Every row comes from one small tree of marks. The marks that hang from a mark follow it in brackets, in alphabetical order. Every link used is in the known rows. Which tree was each row made from?
Known rows
suro[ravik]: [-33 -23   1 -58 -33 -11   2   4  -3  40  10  -5   6  17  19 -16  -7]
bituk[ladefo[suro[fuvav ravik viged]]]: [ -8 -14  18 -61 -18 -14  25 -19  12  23 -22   6  24 -24  44 -16 -32]
bituk[ladefo[suro[dobe ravik]]]: [ 11 -22 -20 -52 -47 -25  49  -1  17  22   7   4  25  16  27 -18 -19]
bituk[ladefo[suro[gasekuv viged]]]: [ -8  23  12 -64 -34 -40  47  -6  19  18  -6   9  32   3  16   7 -27]
ravik[bituk[ladefo[suro[gasekuv viged]]]]: [  0  33  18 -55 -36 -54  40   6  25  12  11  -3  18   5  -2  12   1]
mosa[sosuv]: [-24  -8   2 -51 -28 -20  20  15  42  47  23 -36  17  62  11  32  16]
suro[dobe fuvav gasekuv ravik[bituk] viged]: [ 34  30  47 -84 -11  50 -11  -5  15   9 -29   6   5 -44  46 -42  -6]
ravik[bituk[ladefo[suro[viged]]]]: [ -5  15  10 -40 -42 -55  44   1  28  15  10 -11  18  19   3   3   2]
mosa[sosuv[fuvav]]: [-42  -4   1 -57 -32 -19   6  30  48  35   4 -39   6  59  -5  29   7]
ravik[bituk[ladefo]]: [-17   3   4 -35 -40 -61  30  10  31  18  40 -21   4  37 -14   8   9]
gasekuv[suro[dobe ravik viged]]: [ 17  24  -1 -52 -65  17  15  -9   3  34 -30 -13   4  12  66 -52 -13]
puziz[suro[dobe gasekuv]]: [  7  36   3 -42  -5   0  36   3  19  31  19  -8  19  54 -13   9  -5]
puziz[suro[ravik viged]]: [-30  10  22 -43  11   3  12 -12  -2  49 -25  -8  23  23  34   1   1]
suro[dobe gasekuv]: [ 15  24  -4 -59 -50   5  32  13  24  16  26  -2  13  44 -10 -14 -14]
ladefo[suro[viged]]: [-14  11   7 -46 -46 -15  45 -13  14  29 -21  -2  32  25  18 -13 -23]
ladefo[suro[ravik]]: [-13 -15  -6 -60 -42 -20  27  -2  -2  36  -1   8  19   5  16 -15 -16]
ravik[bituk[ladefo[suro[dobe fuvav viged]]]]: [ 18  10  12 -37 -38 -26  42  -7  37   8   6 -13  16  10  10 -14  -6]
gasekuv[suro]: [-13  27  -3 -41 -62 -33  19  -3   9  34  16 -24  -6  36   9 -15 -21]
puziz[suro[dobe fuvav gasekuv viged]]: [ 14  44  35 -48  17  36  19 -19  24  24 -19  -9  22  17  15  -7 -21]

Write each row's tree
[-15  37  56 -75  -5  22  -4 -17  17  17 -18  -2  12 -18  18 -10 -36]
suro[fuvav gasekuv viged]
[ -1   8  28 -81 -12 -14  21 -13   9  18 -22  15  25 -41  39  -6 -34]
bituk[ladefo[suro[fuvav gasekuv ravik viged]]]
[-10 -22  28 -59  -7 -13 -13  -6  13  20  15  -9  -7 -30  21 -16  -7]
suro[fuvav ravik[bituk[ladefo]]]
[ 17  10   2 -72 -37 -12  44  -3  13  18 -18  17  32  -8  41 -15 -21]
bituk[ladefo[suro[dobe gasekuv ravik viged]]]
[-13 -21  -9 -58 -37 -43  39  -2   9  28   8   5  22   5  21  -2 -19]
bituk[ladefo[suro[ravik]]]
[ 32  33  14 -76 -44   8  34   4   8  17 -28  18  26 -16  33 -25  -2]
ladefo[suro[dobe gasekuv ravik[bituk] viged]]
[ 15  31  21 -46  14  21  19 -10  23  24  14  -9  12  27 -10   0 -21]
puziz[suro[dobe fuvav gasekuv]]
[ 35  14  29 -81 -16  31 -11   7  15  10  12   3  -6 -32  14 -32  -5]
suro[dobe fuvav gasekuv ravik[bituk]]
[ 25  -9  27 -55 -18  34   4 -15  25  13 -28 -10   9 -26  61 -50  -5]
suro[dobe fuvav ravik[bituk[ladefo]] viged]
[ 32  30  22 -53 -46  27  -2 -16  11  22 -29 -17  -8 -20  61 -56 -12]
gasekuv[suro[dobe fuvav ravik[bituk] viged]]
[ 24  33  14 -41 -52  26  16 -23  24  21 -23 -25   0  14  46 -50 -33]
gasekuv[suro[dobe fuvav viged]]
[ -4  10  17 -60 -36   0 -15 -13  -3  34  -3 -15 -15 -20  36 -34 -29]
gasekuv[suro[fuvav ravik]]
[ -7  12  13 -78 -28 -30  33  -3   5  23 -17  17  30 -20  35   0 -23]
bituk[ladefo[suro[gasekuv ravik viged]]]
[-24  50  32 -50  11  -8  22  -7  10  38 -10  -5  26  31   4  21  -8]
puziz[suro[gasekuv viged]]
[  6  21  21 -56 -27 -51  29   3  28   7  28  -4   8  -6 -16  11  -8]
ravik[bituk[ladefo[suro[fuvav gasekuv]]]]
[ 24  20  16 -56 -45  37  -1 -21   7  27 -36 -14  -3 -15  69 -60 -27]
gasekuv[suro[dobe fuvav ravik viged]]
[ -1  29  63 -92   8   7 -20  -7   7  13 -24   9   6 -67  42 -10 -11]
suro[fuvav gasekuv ravik[bituk[ladefo]] viged]
[ -4   7   1 -39 -44 -64  45   6  29  16  30 -12  13  24 -14   9   3]
ravik[bituk[ladefo[suro]]]
